Each row comes from the steps of one path. Every step used is in the known rows, and no mark comes twice. Write the path behind each row, first mark first.
Known rows:
n-e-h-s-j: [-15  18 -21  -3   2   3 -19 -22  10   9 -11   1  13 -10  -8 -17 -14  -6
   3   8   1  19  13   6 -10   6  12   3  -3 -14  -1  12  27   7  18  -1
  -5   9  10   3  19 -36  24  16  -4 -17  -7  -5   6   1  -3 -17   4 -18
   1 -13   8 -17  10   6 -14   8 -20 -24  -2   7  -2 -17   3   7]
a-h-e: [ -8  -8  -4 -52 -17 -21 -10   5   9  23  -3  16  28 -13  -9 -12  20   7
   0   1  -6  12   0   6 -11  14  -3   5   7 -14   0  29  19  10  19   2
 -23   0  20  23  25 -30  18   5  14  -4  -9   5  -1   8 -11 -19   0  23
   5 -24   7 -32 -10  -1   0 -19 -30  -9  -5  -3   3 -11   8 -21]
h-a-j-s-n-e: [ -1  17 -26  -2   6   2 -11 -27   7  -6  -6   8  23  -3 -10  -5   5   2
  11  10  17   9   2  23 -10   4  23   3  -3 -15   0  10  22  -2  19   5
  11  -4   2  24  19 -38   2  12  -2 -12  29   5  -2  16  13   2  29 -10
  -5 -19   9  -7  -7  -7   2  18  -2  -6  11  24  -6 -30  10  -3]
s-j-a-h: [ -2  -3  -2 -21  12  23 -22   8  19  32  -7  10  31  -6   9 -13  19  19
   3   7  -7  10  12 -12  -2  10  -1  14   7 -31  -7  18  23  17   0   9
 -18  -7  14  18  18 -37  31   9  23  -6   8  -1 -16  15   3 -12  30  12
  -1 -12   3 -33   6   0   6  -3 -36 -13 -11   1   0 -38   9 -16]
m-a: [  1 -12 -29 -24   6  -6 -16  -8  16  21   2   8  19 -24 -12 -12  15  14
   7  -5  -3  12  24   3  -2  14  -8   5   1  -7   0  20  25  11   2   3
 -17 -15   3  17  21 -36  28   3  12 -11  33  -5   4   2   5 -14  36  18
  -1  -7   1 -22  -1  -6   1 -15 -37  -6  -3  19   3 -12  11 -11]
e-n: [ -1 -10 -29 -15   7 -22  -8   9  14   6  -3   3  22 -16  -6 -12   1   9
  11  -6 -23   2  23   5  -3   9  -3  -6  -5 -13   3  17  15   9  14  10
  -5  -6   5  13  19 -29  20   0   8  -7  22  14  15  -4 -12 -11  14  24
   2  -1   6 -24  -8 -10 -12 -17 -21   1  -2  18   1 -22   3  -7]
n-e-h-a: [  4  -8 -26  -1  -8 -22 -13  -9  10  10  -4  20  18 -22 -16 -15  -1   6
   1   7 -11  32  17  18 -14  18  11  -9  -2  -6  -2  21  21   7   4   9
  -9  -1   5  17  11 -34  27   6  13 -15  -6  -6  -1  -3  10   7  22  14
  -6 -20   8 -13   4  -7  -9   5 -20 -10 -15  20   2 -13  11  -6]
n-e-h-a-j: [ -1  -7 -27  -1   0   7 -16  -7  16  12  -7  14  14 -10 -18  -6   5   4
   5  15 -12  29   5  20 -10  10  19  -8  -3 -27  -1  21  17   4   6   5
 -11   4   7  22  17 -38  28   7   6 -11   3 -13   8  -3   9   3  25   8
  -8 -16   3  -6   4  -2  -8  15 -20 -10 -13  18  -4 -30  11  -2]
n-e-h: [ -8  -5 -19  -2  -4 -23 -14 -10   7   6 -12  11  23 -18 -16 -17  -7   5
   1   1 -17  26  14  22  -3  15   9  -9  -8  -6   0  21  19  10  14   3
 -11   2   5  11  21 -29  28   2   1 -12   7  -5   7   0 -10  -8   2  22
   3 -18   5 -18   5  -8 -12  -4 -23 -13 -13  27   2  -8   6  -1]
s-n-e-h-a: [  8   6 -28  -2  -5 -19 -16 -25  10   3  -5  18  20 -16 -10  -8 -10   1
  -1   8 -12  28  14  18 -18  13  13   1  -5  -1  -3  14  11   3  12  12
   7  -6  -1  20  11 -38   2   3  13 -17 -10  -3   4  -6   8   1  27  11
  -6 -19  11 -18  -2  -9 -15   9   9  -8 -19  20  -4  -8   2  -5]
h-e: [ -9 -12 -22 -49 -13 -22 -10 -11  15  14  -6   9  26 -10 -12 -16   3  12
   4  -8  -3  15  16   3  -7  10  -4   5   3 -18   6  21  15   8  27   5
 -14  -7  10  20  22 -34  19   6   5 -10  18   4   0  10 -18 -13   3  24
   1 -25  10 -20  -5  -6   2 -19 -32   2   3  10   2  -5   7  -9]
a-n: [ -4  -9 -15 -24   6 -20  -9 -29  14  -4  -3   0  26 -10 -13 -13  14  11
   9   1  -6   3  25   4  -3   8  -1 -11  -4  -1   4  20  16  17  15  13
   5  -8   7  14  26 -27  17   7   4  -6  24  14  11   7 -10 -14  13  26
   2   3  -1 -18  -5 -13  -6 -17 -12   1  -4  16  -1 -28   2  -3]
m-a-h: [  5  -6 -11 -23   4 -10 -10   9  15  30   2  13  22 -25  -7 -11  26  11
   6   3 -10  11  12   8  -3  15 -12   8   1 -10  -5  27  27  13  -1   4
 -26 -12  14  25  25 -29  26   4  17 -12  12 -11   1   0  10 -16  31  16
  -4  -7  -6 -31  -2  -4   3  -9 -41 -18  -6  12   9 -18   8 -21]
j-a-n-e-h-s: [ -3  15 -13 -15  -4 -24 -12 -35   4   5  -1   4  23 -14  -7  -5   0  -5
   2   7  14  24  28  13  -9  11   4 -11   0  -3  -4  22  25  15   9   7
  14  -3  -2   8  14 -27  29  10  -3 -21   5  -4 -21  23  21  -8  29  -7
   1  -4   7  -1   9 -14 -15   4   6  -9 -10  21   3   1  -1  -7]
m-a-j-s-n-e-h: [ -5  25 -28 -10   5   1 -13 -24   6  -7   1   5   6 -11 -11  -5  -5  -2
   9  10   1  22   1  28  -2  14  16   6 -11 -15   3   8  23  -3  -1   3
  12  -8  -1  15  24 -33   9   8  -2 -14  16 -13   2  12  19 -11  30 -18
  -6  -6   7 -10   3  -6  -3  16   0 -22  -3  47   0 -11   8  -2]
j-s: [ -9   7 -20 -15   8 -19 -18 -17   7  10  -1  -1  24 -14  -4 -17   8   6
  15  -5  13   8  14  15   1  12  -6  -3   0 -11   0  22  23   9  17   4
 -15  -1  14  10  26 -17  23   5   0 -11  22  13  -8  18  -5 -12  12   4
  12 -12   6 -21  -1  -7  -3 -18 -35   1   8  22   8 -31  17 -10]
h-a-j: [  4 -11 -24 -16   9  15 -13 -12  21  21  -5   9  22  -5 -17 -12  24  14
   9   4   0  10   5   8  -8  10   9   1   2 -34  -1  22  25   6  10   6
 -14  -9   8  30  21 -38  27   5   9  -2  21  -2  10   0   5   0  32  12
  -7  -6   0 -12   0  -3   2  -2 -33  -4  -7  10  -4 -48  12 -12]
s-n-e-h-a-j: [  4   5 -24  -4   3   5 -12 -21  13  -5  -6  14  16  -7 -19  -4  -5   5
   2  12 -17  25   1  22 -13  10  24   5  -2 -23   2  11  17  -2   6  11
  13  -8   2  22  16 -40   3   6   8 -13  -5 -12  10  -5  10  -1  26   7
 -10 -13   6 -12  -1  -3 -11  17   5 -11 -13  25 -11 -25   2  -3]
e-h-s: [ -8  11 -24 -18  -3 -25 -15 -16   9  19  -4   1  17 -18  -7 -22   4  -7
   5   2   4  21  13   9  -9  12  -3  -5   1 -22  -2  28  22   7  12   1
 -12   1  16   5  24 -20  27   6   3 -17 -13  -2   3   4   3 -19  15 -15
   4  -2   3 -19  10   1 -16 -17 -20 -12  -5  10  15 -25  11  -9]
j-s-n-e: [ -8  17 -20  -4   3 -25 -15 -28   1 -11  -9   3  27 -13  -5 -13  -5   1
  14  -1  14   6   9  24  -7   7   8   2  -9   5  -1  10  18   2  28   9
  10  -6   1  12  24 -29  -1   9  -3 -14  23  16  -2  17 -10 -10   4   8
   6 -22  15 -13  -5  -9  -5  -5  -8  -3  10  32   1  -7   9  -3]
a-h: [ -6  -4  -8 -18   3 -15 -12   5  12  27  -2   8  31 -15  -7 -16  18   9
   2   1  -8   8   7   6  -2  19  -7  -1   2 -14  -4  29  18  13   8   6
 -27  -4  20  17  28 -26  21   2  13  -7  -3   9   6   3  -8 -17   8  20
   4 -12  -4 -30  -4  -3  -3 -14 -36  -9  -6   8   7 -30  11 -17]

Which path is each row?
[-12  12 -24  -8  -8 -29 -13 -22   2  10  -5   5  17 -16 -13 -15  -9 -10
   2   4   8  25   8  20 -12  12   6  -7  -4  -7  -5  20  23   5  21  -3
  -9   5   9   1  21 -27  24   6  -5 -21  -5  -4  -3   7  -1 -13   1  -8
   5 -13   9 -12   8  -1 -13  -4 -22 -13   1  14   7  -6   9  -5]
n-e-h-s
[  1  -8 -12 -58  -8 -18  -3  27  15  14   6  24  12 -19 -12  -1  15   5
   2   0 -13  14  12   5  -7  12  -8  10  -1  -9   1  20  18   8   8   3
 -15 -13  11  23  17 -34  21   5  25 -13   6  -9   4  -4  17 -19  34  10
  -7 -13   2 -30 -14 -10  -6  -8 -15 -16  -7   8   0   7   4 -25]
m-a-h-e-n
[ -5   2 -11 -11  -4 -27 -11 -27   7  -8  -5   6  23 -15 -15 -10  -2   4
   4   8 -18  22  22  19  -4  11   7 -19 -12   7   3  19  16  10  10  11
   5  -4   0  14  27 -28  20   7   2 -10   2   3  10   8  -7 -10   4  21
   1  -6   1 -16   2 -18 -14  -3   2 -10 -13  30  -1 -11  -2   0]
a-n-e-h
[ -2  18 -11 -27   8  13 -19 -34  11  13  -6  -3  19  -5   1 -12   2   1
   9  10   6  17  29 -10  -6   3   2   5   7 -25  -1  13  27  17   2   6
  17  -2   5  11  12 -32  29  15   5 -16  -6  -1 -12  19  21 -17  38 -23
   1   4   4 -19  12  -3 -17  -3   7 -19 -14  10   0 -29  -2   0]
e-h-s-j-a-n
[  3  -6 -15 -12  -2 -19  -7 -29  13  -7  -4  13  31 -14 -20  -5  11   9
   7  11   1  12  27  12 -16   7  12 -13  -5  13  -8  16  17  15  15  12
   6 -12  -3  23  19 -38  21  13   5  -9  26   7   7   9   6   3  25  23
  -3 -15   1  -8  -9 -16  -3   4  -9   0  -3  15  -5 -10   2  -4]
h-a-n-e
[  9  -3 -18 -16  -1 -14 -11 -29  14   6  -2  11  17 -18 -16 -10  13  11
   6   9 -15  21  28   8 -12  10   0 -11  -1  -8   0  23  14  11   0  12
   4  -5   4  24  14 -29  22   4  18 -15  -8   0   7   8  14  -1  34   9
  -4   2  -5 -19  -1 -12 -18  -3   4  -7 -17  17   3 -35   1  -2]
e-h-a-n
[ -5  11 -20  -1   4   4 -14 -14   7   4  -3   8  12  -6 -20  -7   3   1
   9  17   6  28   1  33 -12  12  23  -8  -5 -23   4  19  25   2   1   4
  -7   8  10  23  24 -32  30   4  -2 -10   3 -10  -4  14  19   6  26 -11
  -4 -10   3  -1   0   0  -4  16 -17 -14   1  23  -1 -34  12  -4]
n-e-h-a-j-s
[  5  23 -24 -15   8   8 -17 -25  12   5  -2   6  11  -7  -9  -8   7   2
   8  15  -1  21  -4  19  -9  12  11   6   1 -37   5  14  20   2   0  12
   8  -5   8  23  21 -31   5   2  13 -13 -11  -6   0  11  20  -5  42 -20
  -8  -3   5 -16   2   1 -15   6   5 -12  -7  25   0 -51   6  -7]
e-h-a-j-s-n
[ -9  23 -24  -1  -1 -25 -16 -25  -1 -11  -6   6  17 -14  -5 -17 -15  -4
   6   4  -3  24   9  28  -8   8  11   0  -9  -2   3  10  17   4  16  13
   9  -1   5   7  19 -25   3   6  -2 -22  -5   5  -5  15  -1 -10   3  -2
   5 -18  13 -19  -3 -12 -16   0   2  -9  -4  37   6  -7   7  -1]
j-s-n-e-h
[ -3  10 -26 -16  13  23 -22 -20  19  25 -11   1  25 -10   7 -16   8   5
  12  -3  20   8  23 -14  -6   5   1  21  10 -28   0  14  29  16  15   1
  -3  -6  12  13  10 -35  31  11   5 -13  22   5 -18  19  10 -14  35 -16
   3 -10  10 -22  11   0   4  -3 -32  -8   4  -1   2 -29  11  -7]
h-s-j-a
[-11  20 -17  -9  10  -3 -14 -25   6 -12 -12   0  25  -3 -10  -7   1   1
  14   5   5   7  -1  29  -4   5  19   1  -8 -18   2   3  19   0  25   7
   9  -3   7  17  29 -34  -2   7  -6  -9  28  11   4  15  -9  -8   9  -3
   0 -16   6 -10  -5  -7   0   5  -8  -4  10  36  -7 -23   9   3]
a-j-s-n-e
[-12   6 -18 -17  15   4 -17 -11  10   9  -5  -7  23  -5 -12 -14  15   9
  16   2  11   7  -2  21   2  13   8  -6   3 -36   1  17  27   7  14   4
 -13   1  15  15  33 -25  22   4  -9  -6  31   4   1  21  -6  -9  10  -2
   3  -1   3 -16  -2  -2   1  -8 -35  -7  11  25   2 -51  15  -6]
a-j-s
[  2  -5  -7 -27  15  18 -18 -29  19   5  -7   1  31  -4   0  -8  11  21
   9   2  -3   8  30 -15   2   4   3   4   4 -18   3   9  21  18   8  14
  15 -16   4  19  10 -38  26  15  11  -4  33  10 -10  21  -2  -8  36  13
   1  -2   7 -23   2 -11   1  -6 -10  -8  -9  14 -11 -33   5   1]
s-j-a-n
[ -2   3 -22 -14   7   8 -19 -13  12  17   0   6   8  -9 -11 -13  11   4
  12  10   2  22   5  24  -6  16  10  -6   6 -41   1  23  24   3   0   7
 -14   3  14  22  26 -27  31   7   6 -10  -2 -10  -4  18  19   0  40 -15
  -4  -1  -4 -13   4   5  -7   1 -22 -15  -8  18   7 -54  14 -11]
e-h-a-j-s
[ -4  -2   0 -53  -7  16 -19   8  20  29  -8  17  31  -2   4 -10  19  17
   2   7   0  15   6 -12  -9   7  -1  28  10 -32   0  18  23  19   5   4
 -17  -5  16  26  13 -42  28  10  21  -1   3   2 -21  21   2 -17  27   6
  -3 -27   7 -35  -2   1   6 -10 -31 -14  -9  -6  -3 -15   9 -16]
s-j-a-h-e
[ -9  17 -25  -5   2  12 -22 -19  11  17 -12   5  22  -7   1 -13 -12  -2
   6   8  10  26  18   1 -10   5  11  10  -1 -21  -6  13  27  13   5   4
  -2   4   6   8  10 -31  36  14   0 -16   3  -7 -19  13  16 -10  26 -20
  -1 -14  13 -15  13   2  -7   6 -20 -22  -6  14   0  -9   6  -2]
n-e-h-s-j-a
[-12  23  -7 -12  -4 -25  -9 -15   5   6  -7   3  31 -13  -5  -9   9 -14
   0  11  10   7   1  16 -14   9   3   4  -5  -1  -6  18  22   6  25   4
   1  -5  17   8  25 -27  -4   8   3 -21  -9  13  -1   5   6 -22   2  -8
   4 -15   7 -21  -5  -1  -8  -1  -6 -11   4   7   5  -7   3 -13]
a-h-s-n-e
[ -2  -9  -9 -56  -7 -20  -7  28   9  21  -3  22  27 -10  -3  -2  16  13
   1  -4 -15   7  13   1  -9   9  -7   8   8 -24   0  21  17  16   7  12
 -12 -10  11  25  10 -33  23   1  23  -8   7   6 -19  12   5 -12  30  14
   3 -13  12 -28 -13  -6  -9 -10 -16  -4 -11   5   4   2   3 -28]
j-a-h-e-n
[-13  22  -9 -13   1   2 -14 -38   8  -3  -8   0  19  -3  -8 -14  -8  -8
   3  13   7  20  25   7 -13   1  16  -5  -8  -2  -1  10  23  11  18   5
  17   2   6   5  23 -32  21  19  -8 -14  -4   0   9   9   2 -17  10 -22
   2  -3   5 -16   4  -6 -16   9   9 -22  -4  12  -5 -16  -1   9]
a-n-e-h-s-j
[ -4 -14 -29 -46 -11 -28 -11   9  13   4  -6  11  22 -10 -10 -11   2   8
   4  -9 -17   8  16  -1  -9   6  -4  -1  -3 -14   9  17  17   8  25   8
  -5  -6   8  17  17 -36  15   4  11 -10  14   8   8   0 -15 -15   9  18
   2 -18  16 -18 -15 -10 -10 -15 -16  -2   0  10  -4  -1   3  -9]
h-e-n
[-10  23 -23  -7  -4 -26 -12 -30   6  -3  -7   3  27 -13  -5 -17  -5  -7
   6   4  14   7   8  13 -11   6   5   4  -4   3  -3  14  22  -1  35   2
  13 -12   8   8  20 -33  -7  11  -5 -20  14  10   1   3  -6 -15   1  -1
   5 -19  13 -11  -3  -6  -6  -3  -6  -6   6  13   0   1   2  -6]
h-s-n-e
[ -1  -3  -4 -53  -3  13 -12  22  16  23  -8  17  26  -1   3   1  12  16
   3   3 -16  13  15 -12  -6   3  -4  20   6 -30   3  10  16  15   9  11
  -6  -8  13  25  10 -43  26  10  25  -3   1   2 -13  12   1 -16  31   0
  -2 -20  12 -37  -8  -4  -4  -4 -13 -15  -9  -3  -8  -9   1 -20]
s-j-a-h-e-n
[-13  18 -14 -15  -6 -32  -9 -35   3  -3  -4   2  22 -13 -15 -13  -5 -10
   4  13   8  15  23  16 -12   5   7 -13  -4   3  -2  18  21   8  17   5
  13   2   3   5  26 -24  20  12  -5 -19  -2   2   4  11   5 -13   3 -10
   3  -1   0  -6   3 -16 -17   4   5 -13  -5  17   3  -8   1   0]
a-n-e-h-s
[ -2   1  -9 -14   2  13 -17 -30  10   1 -10  12  23  -5  -3  -5  -4  13
   6   9 -10  25  29   2  -5   3  11   2  -4  -8  -1   7  20  17  -2  13
  16  -3  -4  16  12 -36  30  14   4 -11   8  -6 -13  15   5 -10  23  10
  -4  -7   7 -19   5 -12  -9  10   6 -18 -18  26 -12 -14   3   7]
s-j-a-n-e-h
[ -5  26 -10 -18  -4 -20 -10 -15   6  16  -3  11  36 -12   4  -4   9  -6
   2   9  18   8   5  12 -13   9   3  18   3 -10  -8  16  22  12  15   7
   6  -8   8  14  13 -27   4  13  11 -21   5   4 -26  17  17 -12  24  -7
   1 -20  10 -21   1  -2  -1   4  -4 -10  -6   9   6   3   2 -19]
j-a-h-s-n-e
[  4  21 -26   1  -3 -20 -16 -26   2  -5  -1  14  14 -20  -7 -11  -7  -4
   8   8   8  26  14  22 -18   7  12   5  -3   2   1  13  15   0   9  12
  10   0   1  15  11 -31   6   9   8 -20 -10  -5 -11   8  19   4  28  -7
  -5 -23  11 -11  -5 -10 -18   6   7 -13  -6  29   5 -11   8  -6]
j-s-n-e-h-a
[ -3  26 -12 -20  -2 -19  -9 -12   6  10   1   9  19 -24  -6  -5  14 -16
   5  10  16  11   8  14 -17  10  -1  15  -3   9 -10  17  25   4  16   3
   1 -16  11  13  21 -34   0   9   8 -22   4  -7  -2   4  25 -20  27 -12
  -6 -14   5 -24  -4  -5  -3   7  -5 -21   1   9   2  10   4 -19]
m-a-h-s-n-e
[ -1   5 -25 -15  12  11 -15 -13  17  14  -2   0  18  -5 -12 -11  21  12
  17   6  13  10   4  18  -6  10   7   3   6 -35   0  21  23   8   9   2
 -14  -2  13  25  24 -28  24   5   3  -8  25   2   0  16  14   3  34  -7
  -2  -6  -1 -12  -2   1   3   0 -31  -6   9  15   1 -54  19 -13]
h-a-j-s
[-12  18   1 -25   6  10 -18  -5  16  27  -8   1  26  -6   5 -16  16  -6
  12  11   8   2   0  -8  -7   5   0   9   5 -25  -7  20  24  13  16   2
 -16   0  26   7  26 -34  17  17   6 -11  -9   6   3   5   2 -26  16 -23
   4  -8  -1 -33   2   7  -2  -5 -32 -25   4 -14   1 -47   8 -11]
a-h-s-j
[  1  -1 -20 -18  -3 -21  -9 -25   9  -4  -1  11  10 -24 -21  -7   0   2
   1   7 -12  26  29  14  -8  13   6 -11 -12  12  -2  18  18  12   1  10
   4 -11  -2  17  24 -31  26   5   8 -17  14 -15   7   5  15 -12  26  12
  -4   1  -1 -14   1 -17 -13   4   2 -19 -19  32  -3   4   2   1]
m-a-n-e-h
[ -7   8 -26   0  -5 -27 -14 -22   6  -6 -12  10  24 -18  -9 -15 -15   3
   2   0 -21  23  10  18  -7  10   9   1 -11  -1   4  13  14   3  13  14
  12  -4  -2  13  14 -32  -1   5   6 -16  -3  -1   8  -3 -14 -11   5  20
   0 -15  14 -20   1  -7 -14  -2   2  -9 -17  34   0  -6   1   0]
s-n-e-h
